What can hang from each mark:
K_400: K_667
K_585: K_667
K_667: K_205 K_281 K_353 K_585 K_762
K_281: K_290
K_353: K_667
K_205: K_667
K_290: K_281
K_263: K_667
K_762: K_667

Each row was made from one small tree. Brackets hold a mark, then the marks that hang from it, in the order of their numbers. Every link used is in the known rows. Write each row's tree.
Known rows:
(K_263 (K_667 K_281)): [  5  -2  -6  -1   3  -5   6  -2  -2 -14   9  11   9   2   7   0  10  -6
  -3   6]
(K_400 (K_667 K_205 K_281 K_353 K_585 K_762)): [ 14   6 -21  -7 -14  14  -8  -4   2 -11   4   3  28  -9  23  16  -2  -6
 -17  14]
(K_400 (K_667 K_205 (K_281 K_290) K_353 K_585)): [  5   2 -16  -3  -9  11   0  -4   6 -11   1   1  29 -13  21  12  -2  -8
 -20  11]
(K_263 (K_667 K_205 K_281 K_353)): [ 14  -1 -12   2   0  -1   0  -8   0 -14   9   4  22   1  13   1   7  -6
  -7  14]
(K_290 K_281): [  4  -1   7  -1   1 -10   6  -3  13  -2  -1  -1   0  -2   2   3  -9  -8
   0   3]
(K_667 K_205 K_281 K_353 K_585 K_762): [ 31   7 -22  -3 -18  12 -20 -19  -7 -13  15 -10  40  -8  29  19  -1  -2
 -10  26]
(K_667 K_353 K_762): [ 14   5 -15  -3  -4   8 -15  -4  -6   0   9  -7  15  -6  11   4  -6   0
   0  11]
(K_667 K_281 K_585): [ 12   2  -3  -3 -10   5  -3  -8  -4 -12   9  -2  17  -9  16  11   6  -1
  -2   8]
(K_205 K_667): [  2  -4   0  -4   6  -5   3   9  -7   3   3   0  -1   1   1  -4   7 -11
  -3   5]
(K_762 (K_667 (K_281 K_290) K_353 K_585)): [ 19  -1  -8  -5  -2  -1  -8  -4  -6 -11   6  -5  19 -11  18   3   0   3
  -9  22]
(K_667 K_205 (K_281 K_290) K_353 K_585 K_762): [ 25   6 -26  -2 -13   9 -17 -22  -7 -13  16 -10  45 -11  30  21  -5  -5
 -15  27]
(K_400 (K_667 K_205 (K_281 K_290) K_585)): [  0   2 -13  -4  -8   7   4  -3   6 -11  -2   7  21  -8  16  14  -1  -9
 -21   7]
(K_353 (K_667 K_205 (K_281 K_290) K_585 K_762)): [ 19   2 -17  -3  -6  12 -11  -6 -10  -3   4   2  19  -1  14  21 -15  -2
 -20  16]
(K_400 (K_667 K_762)): [ -3   4 -13  -8  -3   8   0   9   3  -1  -2  12   3  -2   6   7  -4  -5
 -13   1]
(K_585 (K_667 K_762)): [ 10  -4  -6  10   2  -1 -12  -8  -7   6   1   9  -1  10   6   9  -5   5
  -6   9]
(K_353 (K_667 K_205 K_281 K_585 K_762)): [ 23   4 -14  -3  -9  14 -13  -4 -10  -3   4   3  15   2  13  19 -12   0
 -17  14]
(K_281 K_290): [-9 -2 -5  1  6 -4  4 -4  0  0  1  0  7 -5  1  3 -6 -5 -7  2]
(K_667 K_281 K_353): [ 14   1  -3  -1  -5   4  -3  -8   1 -10   4 -11  26 -16  14  -2   4  -2
   2   9]
(K_400 (K_667 K_205 (K_281 K_290) K_353 K_585 K_762)): [  9   5 -24  -6 -11  12  -6  -6   2 -10   5   3  32 -12  24  17  -5  -8
 -21  15]

Which tree is each row?
[ 19   3 -15  -2  -6  16 -15   1 -11   4   3   4   5   7   8  18 -16   2
 -17  12]  (K_353 (K_667 K_205 K_585 K_762))
[ 16   3 -12  -4  -3  16 -14   5 -13   5   5   4   0   3   7  15 -15   2
 -11   8]  (K_353 (K_667 K_585 K_762))
[ 20   2 -11  -3  -5  10  -9  -3  -7  -1  -2   3  13   2   7  13 -12   0
 -16  11]  (K_353 (K_667 K_205 K_281 K_762))
[ 18   7 -14  -7 -13   8 -12 -10  -9 -12  15   1  21  -7  21  18   3  -1
  -4  15]  (K_667 K_281 K_585 K_762)
[ 17  -1  -9  -3  -5  -5  -5  -8  -4 -12   2   1  16  -1  15   9   0   2
 -16  22]  (K_762 (K_667 K_205 (K_281 K_290) K_585))
[ 16   1 -16  -8   0   2  -8  -2 -14  -5  15  -6  25 -12  21   8   5 -14
  -8  20]  (K_205 (K_667 (K_281 K_290) K_353 K_585 K_762))
[ 13  -7   0  14  -2  -5  -6 -16  -1  -2  -4   6  11   8   8   8   0   3
  -9  11]  (K_585 (K_667 K_205 K_281))
[ 24   7 -23  -1 -13  14 -22 -13  -8  -4  15  -9  26   0  22  18  -7   0
  -9  22]  (K_667 K_205 K_353 K_585 K_762)
[ 15  -4  -9  10   2   2 -16  -9  -7   6   3   2   7   5  10   6  -7   5
  -4  13]  (K_585 (K_667 K_353 K_762))
[ 19  -4 -13  11  -1  -1 -13 -21  -4  -2   2   1  26   2  17  12  -6   1
 -13  21]  (K_585 (K_667 K_205 (K_281 K_290) K_353 K_762))
[ 23  -3 -11  11  -5   1 -15 -19  -4  -2   2   1  22   4  16  11  -4   3
 -10  20]  (K_585 (K_667 K_205 K_281 K_353 K_762))
[  7  -4  -5  -4   6  -4   2   1  -6  -3   6  -7  20 -13  11  -4   7 -14
  -5  13]  (K_205 (K_667 (K_281 K_290) K_353))
[ 27   0  -9  -3  -8   1 -12  -7  -4 -12   3  -6  21  -3  19   5   1   5
 -11  25]  (K_762 (K_667 K_205 K_281 K_353 K_585))
[ 20   1 -13  -8  -3   4 -10   0 -13  -5  15  -6  21 -10  20   7   7 -11
  -5  19]  (K_205 (K_667 K_281 K_353 K_585 K_762))
[ 14  -4 -10  11  -1  -5 -10 -19  -4  -2   0   8  18   7  12  14  -5   0
 -15  17]  (K_585 (K_667 K_205 (K_281 K_290) K_762))
[ 23   7 -18  -3 -17   7 -14 -18  -7 -14  12   0  28   0  23  23   1  -2
 -12  20]  (K_667 K_205 K_281 K_585 K_762)
[ 20   6 -22  -6  -9  10 -15 -15  -9 -12  19  -9  38 -18  28  16  -4  -4
  -6  22]  (K_667 (K_281 K_290) K_353 K_585 K_762)
[ 15   2 -22  -4   0   4  -6  -8  -9 -15  22   5  26  -5  22  11   3  -7
  -7  18]  (K_263 (K_667 (K_281 K_290) K_353 K_585 K_762))
[ 20   3 -12  -6  -6  15 -11   1 -12  -2   6   3  10  -3  12  16 -11   1
 -12  10]  (K_353 (K_667 K_281 K_585 K_762))
[ 19  -3 -11  12  -2   2 -18 -14  -5   5   1   2  12   9  11  10  -8   5
  -9  17]  (K_585 (K_667 K_205 K_353 K_762))
[ 17  -1  -2  -3  -4  -8  -3  -5  -1 -10  -4   2  10   2   8   1   3   4
 -12  18]  (K_762 (K_667 K_205 K_281))
[ 16   0 -10  -8   1  -1  -6   1 -11  -3   9  -5  20  -9  14   0   7 -12
  -4  16]  (K_205 (K_667 K_281 K_353 K_762))
[ 20   6 -14  -6  -8   6 -11 -11  -5  -9  10  -8  29 -14  19   5   0  -2
  -1  15]  (K_667 K_281 K_353 K_762)
[  0   4 -16  -6  -6   7  -2   3   5  -2  -4  11   8   2   8  10  -5  -6
 -18   4]  (K_400 (K_667 K_205 K_762))
[ 13  -1  -6  -6  -2  -4  -4  -3  -5 -11   3   1  11  -5  13   6   1   3
 -11  19]  (K_762 (K_667 (K_281 K_290) K_585))
